What can hang from each mark:
kuguto: bopomim litazof tagil
kiku: tagil
bopomim: gata kiku semub
litazof: gata kiku semub
tagil: gata kuguto semub
fedu: gata kiku kuguto
semub: fedu tagil

Known rows, with every way that one mark hangs from another:
kiku(tagil(semub)): [ 37 -25  31  19 -43  30  30   1 -10  18  -4  -3  18   5  13  17  20   1
 -12 -16  -7   6  -7 -36 -16 -24  -3]
kiku(tagil(kuguto)): [ 43 -24  36  13 -39  23  28   7  -4  15  11   4  10 -23  10  27  22 -16
  -4 -10  -4  -3  14 -27  -6 -29  -3]
litazof(kiku): [ 14  -7  30  -4 -20  30  36 -19   7  27   5 -13  20  -1  10  11 -27 -12
  -5  -4 -27 -10 -12 -40  -9 -22   1]
litazof(gata kiku(tagil)): [ 17  -6  25  19  -8  31   8   9 -16  42  16 -15  19  10   3  18 -44  -4
  -4  -6 -12  -8 -11  -7 -40 -18 -12]
semub(fedu(gata kiku kuguto(bopomim litazof)) tagil): [ -3  -1 -22  32  44 -24   9 -50 -30   1  25  20   2  33 -48  -9  17 -58
 -59  44 -36 -72 -17   0  29 -50 -35]
semub(fedu tagil(gata)): [ 34 -18  -2  -6 -28 -19  24 -15  -5  16  -6  22  15  -9 -16  31   7 -23
   0  17 -26  -5  -2   9  15 -24  -6]
kiku(tagil(gata kuguto)): [ 52 -26  25   3 -47  16  25  32  -5   3   8   7   0 -27   3  23  26 -24
   4  -5  -8  11  13 -15  -5 -12  -1]
litazof(gata kiku(tagil(kuguto semub))): [ 23 -15  29  11 -32  36   9  38 -23  39  10  15   5   7   9  10  -4  -9
  -5  14  -3  31 -16  -7 -48  -2 -14]
bopomim(kiku semub(tagil)): [ 10 -30   3  17  -1  16  26 -67   7  21 -34 -10 -28  24   6  20  -8   0
 -22   8  10 -15 -15  -7   8 -32 -12]
fedu(gata kuguto(bopomim litazof(kiku semub) tagil)): [-39   5  13  39  38  22  -9 -31 -44  18  18  -4 -26  36 -21  -8   0 -12
 -42  32   6 -38  -7   1 -17 -31 -39]
bopomim(gata semub): [ 27 -14   9   5 -41  28   6 -51 -16  15 -31 -32 -18   7   7  18  -1  -4
 -17  -2  24 -22 -11 -29  13 -46  -3]
kuguto(bopomim litazof tagil(gata)): [ -4  -2   8  31  14   9  18 -25 -14 -35  18 -20 -29  -8 -21  22  35  -8
 -12 -11   7 -17  -6  -6  25 -20 -19]
tagil(gata kuguto(litazof(semub))): [ 10 -20  22 -23 -30  30   9  23 -27  11   4   1 -37 -29   0  18  18  -7
   4  15  -7   8   9 -10  -2 -15 -12]
semub(fedu tagil(gata kuguto)): [ 39 -19   4 -16 -37 -21  21   5  -6  11  -3  41   5 -23 -17  31  29 -33
   3  30 -21  12   5  13  15 -19 -10]
semub(tagil(gata kuguto(bopomim(kiku) litazof))): [ 23 -30  -9   8  20  -5  39 -23   3 -23   0  16 -62  -1 -33  15  39 -24
 -19  17   4  -5   0  24  28  -8 -16]
bopomim(kiku(tagil(gata kuguto)) semub): [ 53 -37   8  12 -27  20  19   7   6   3 -26   2 -38   3   5  16  11  -8
  -7  -2  23  18  -6  -2   9  -7  -9]
litazof(gata kiku semub(tagil(kuguto))): [-19  -5  21 -11 -11  30  -7  -4 -37  66   4  18 -20  11   1  22 -23  -7
  -2  40 -10  14   3  26 -48 -14 -22]
kiku(tagil(gata kuguto semub)): [ 53 -28  23   3 -59  25  25  44 -11   4  -3  20  -5 -16   7  15  48 -17
   3  -2  -5  36   1 -23 -12  -6  -3]
bopomim(gata kiku semub(tagil)): [ 28 -28 -10  18   0   3  14 -71  -3  20 -49 -10 -54  36  -8  17  -2   6
 -28   7  29 -20 -19   4   7 -43 -12]
tagil(kuguto(bopomim(kiku)) semub(fedu(gata))): [ 54 -18   0  -4 -22 -17  24 -21   6   3 -24  31   4  30 -29  -4  26 -19
 -28  40  12  19 -34  -9  54 -14 -21]
semub(fedu(gata)): [ 34  -8  10  -3 -28 -11   9 -17  -5  20  -7  -6  47   3 -10  13 -14 -17
 -13  21 -19 -24 -17 -31  31 -39 -13]
fedu(gata): [ 19  -9  20   5 -32  13  15 -23  -4  14  -9 -29  25  -2   3   6 -11 -20
 -15  10 -17 -28 -12 -47  14 -36  -8]
fedu(gata kiku(tagil(kuguto semub))): [ 41  -8  12  20 -18  21  17  30 -14  22   7  15   1  27  -2  -8  41 -29
 -32  16 -29   1 -28 -49 -10 -29 -22]
fedu(kiku(tagil)): [ 34  -2  18  22  -6  24  32 -10  -5  21  24  -9  13  10   1  14   2 -18
 -20 -21 -36 -29 -10 -46  -7 -40  -8]
tagil(gata kuguto(bopomim(kiku)) semub): [ 47 -27   9 -12 -39  12  41  -6   8 -13 -19  13 -31   3 -19   0  43 -20
  -6  11  14  39 -21 -14  37   8  -7]

Rows:
[ 14  -8   1   6  18  35  16  13 -24  15  13   2 -27  26 -23  16  -9   9
 -18  -7  -1  -8   4  25 -22  -8 -14]	kuguto(bopomim litazof(kiku(tagil(gata)) semub))
[-43  -6   5  21  25  21 -19 -26 -60  46  26  -1 -31  11 -13   1 -16 -27
 -29  35 -30 -47  -6   2 -35 -39 -38]	fedu(kiku kuguto(litazof(gata semub(tagil))))
[ -6 -26  -8  23 -25  19  12 -64 -23  -5 -18  -7 -16   5 -11  10  24 -52
 -24  25  13 -28   9  10  14 -20  -7]	fedu(kuguto(bopomim(semub(tagil(gata)))))
[ 22 -24   6  28  -5  21  20  34 -29  -1  25   9 -19   1 -10 -17  30 -37
 -28  -1 -33 -19 -20 -40 -21 -20 -15]	fedu(kiku(tagil(gata semub)) kuguto(litazof))
[ 11  -5  -7  20   6 -26   7 -32 -27  30  12  23  27  25 -24  -8   4 -58
 -40  46 -49 -52 -22 -24  11 -52 -27]	semub(fedu(gata kiku kuguto) tagil)
[ 34 -15  -1  22  15  -4  24  10 -20  -4  29  26  11   4 -36   7  -4 -35
 -26   6 -10 -31   0  21  -1 -13 -14]	semub(fedu(kuguto(bopomim litazof(kiku(tagil(gata))))))
[ 32 -14  12  14  -2  22   5 -13 -41  11   5   6 -53  11 -24  29  38   7
 -27   1  38 -19  24  23  -4 -40 -17]	kiku(tagil(kuguto(bopomim(gata) litazof(semub))))
[ -1 -13 -16   7  28  -1   4  -6 -17  23 -14  30 -16  28 -12  10   0 -21
 -39  54 -10 -21 -19  18  -4 -34 -27]	bopomim(semub(fedu(gata) tagil(kuguto(litazof(kiku)))))
[ 35 -33  -6   4  -6 -16  28 -17 -11 -21  -6  26 -13   4 -38 -11  18 -28
 -27  21   8  -2 -26   1  45  -4 -16]	tagil(gata semub(fedu(kuguto(bopomim(kiku) litazof))))
[ 21   5  -1   0 -12  13  16 -42  -6  24  -6  -3  18  18  -3  19  -8 -20
 -22   9 -25 -21 -30 -38  32 -44 -12]	bopomim(semub(fedu(kiku)))
[ 47 -27  16  11 -49  24  24  26  -8   7  -9   2   7  -5   5  14  24  -6
   0 -15 -10  17 -10 -27 -13 -11  -1]	kiku(tagil(gata semub))
[ 48  -9  13   8 -25  14  26  32  -7   7  25  10 -12 -11  -8  11  32 -36
  -7  -6 -34   4  -4 -33  -3 -19  -8]	fedu(kiku(tagil(gata kuguto)))
[ 46 -23  12  -9 -26   5  41 -21  16 -18  -6   1 -30  -8 -20   9  20 -27
  -2   6  12  16  -7  -8  46   0  -6]	tagil(gata kuguto(bopomim(kiku)))
[ 46 -34   1  20 -15  22  18  -9   8   5 -30 -16 -25  17   3  17 -10   4
  -9 -15  19   1 -14  -4   8 -12  -7]	bopomim(kiku(tagil(gata)) semub)
[-21  -5  29 -18  -2  41  -7  19 -40  47  16  -2 -27  -5   1  14 -33   2
  -1  26  -3   5  -4   5 -38 -13 -23]	tagil(kuguto(litazof(gata kiku semub)))
[ 39 -21   1  13  18  -1  29 -57  -2 -16  -8 -25 -51  16 -35   9   3   3
 -31 -10  29 -35 -16  -6  38 -38 -10]	kuguto(bopomim(gata kiku) litazof)
[  2 -10   7 -14 -15  22  15  -4 -18  48  -9  15 -19  18  -3  16 -17  -4
   1  19 -27  10   0  11 -38 -12  -6]	litazof(kiku semub(tagil(gata)))
[  5 -24  -3  36  14  36  17  -9 -23 -12  10  -6 -24  14 -12  -2  -1 -33
 -34   1  15 -34   1  10 -13 -12 -10]	fedu(kuguto(bopomim(semub) litazof(kiku(tagil(gata)))))
[-15  -2 -14   9  28   2 -13 -20 -37  26   8  21 -28  13 -18  26   5 -28
 -31  44 -16 -23 -22  19   7 -36 -37]	bopomim(semub(fedu(kiku) tagil(kuguto(litazof(gata)))))
[ 24   5  -2  22  30  -2   3   3 -31   6  45  19  -2  10 -40  25  14 -26
 -31  13  -9 -25 -11  17  20 -26 -34]	semub(fedu(kiku(tagil(kuguto(bopomim litazof(gata))))))
[ 18 -10  30   6 -12  43  18   3 -18  56   5   3   7  22  11  20 -27  16
  -9  -9 -13  -1   5  -9 -44 -25  -9]	litazof(kiku(tagil) semub)
[-13 -10   4  56  15  18  -8 -77 -43 -22  -4 -25 -51  12 -17   7  35 -15
 -46   5  54 -53  -3  -4  17 -50 -26]	fedu(kuguto(bopomim(gata semub) litazof tagil))
[-27 -26 -11  44  19  18   0 -69 -32  -9 -15 -17 -20  23 -16  -5  16 -44
 -56  38  15 -69   1   6  13 -44 -27]	fedu(gata kuguto(bopomim(semub(tagil)) litazof))
[ 10  -7  -2  -4 -14 -11  -8 -29 -28  52 -18  20  16  31 -14  23  -8   0
 -19  41 -19 -17  -6  12   3 -44 -25]	litazof(semub(fedu(gata) tagil))
[  3  -3  12  30  30  32   9  -5 -21  10  30 -20  -3  15 -21  17 -28  -3
 -23  -8   3 -30  -7  19 -22 -15 -19]	kuguto(bopomim litazof(gata kiku(tagil)))
[ 57 -33  13  13 -17   0  21 -16   3  21 -23  25  -5  15  -1  27   2   2
 -18   7  24   9  -8   3  22 -24 -15]	bopomim(kiku(tagil(kuguto)) semub(fedu))
[ 11   4 -40  22  46 -10   6 -74 -27   1  -7   8 -43  49 -46  23  26 -16
 -57  21   6 -53 -23  21  34 -59 -25]	kuguto(bopomim(gata semub(fedu(kiku) tagil)) litazof)
[-12 -11   1  28  13   4  -4  -8 -27   2   7  16 -16   3  -8   7  -4 -21
 -22  21   0 -15 -19   3  -6 -20 -26]	bopomim(semub(fedu(kuguto(litazof(kiku) tagil(gata)))))
[ 21  -3  17   4 -21  -4  24 -31 -18  24  24  13  38  -6 -12   2  -3 -48
 -22  17 -41 -36 -19 -47  23 -41 -13]	semub(fedu(kiku kuguto))
[ 24  -7 -19  -7 -10  -4  11 -13 -13  18  -6  34 -17   9 -16  21  32 -43
 -18  35 -27   2 -17   4  19 -25 -19]	bopomim(semub(fedu(kiku) tagil(gata kuguto)))
[ 11  -8  -1  15   5  -8   6   1 -32  12  13  16  18  20 -21 -26  13 -44
 -45  39 -41 -39 -43 -49  17 -42 -30]	tagil(semub(fedu(gata kiku kuguto(litazof))))
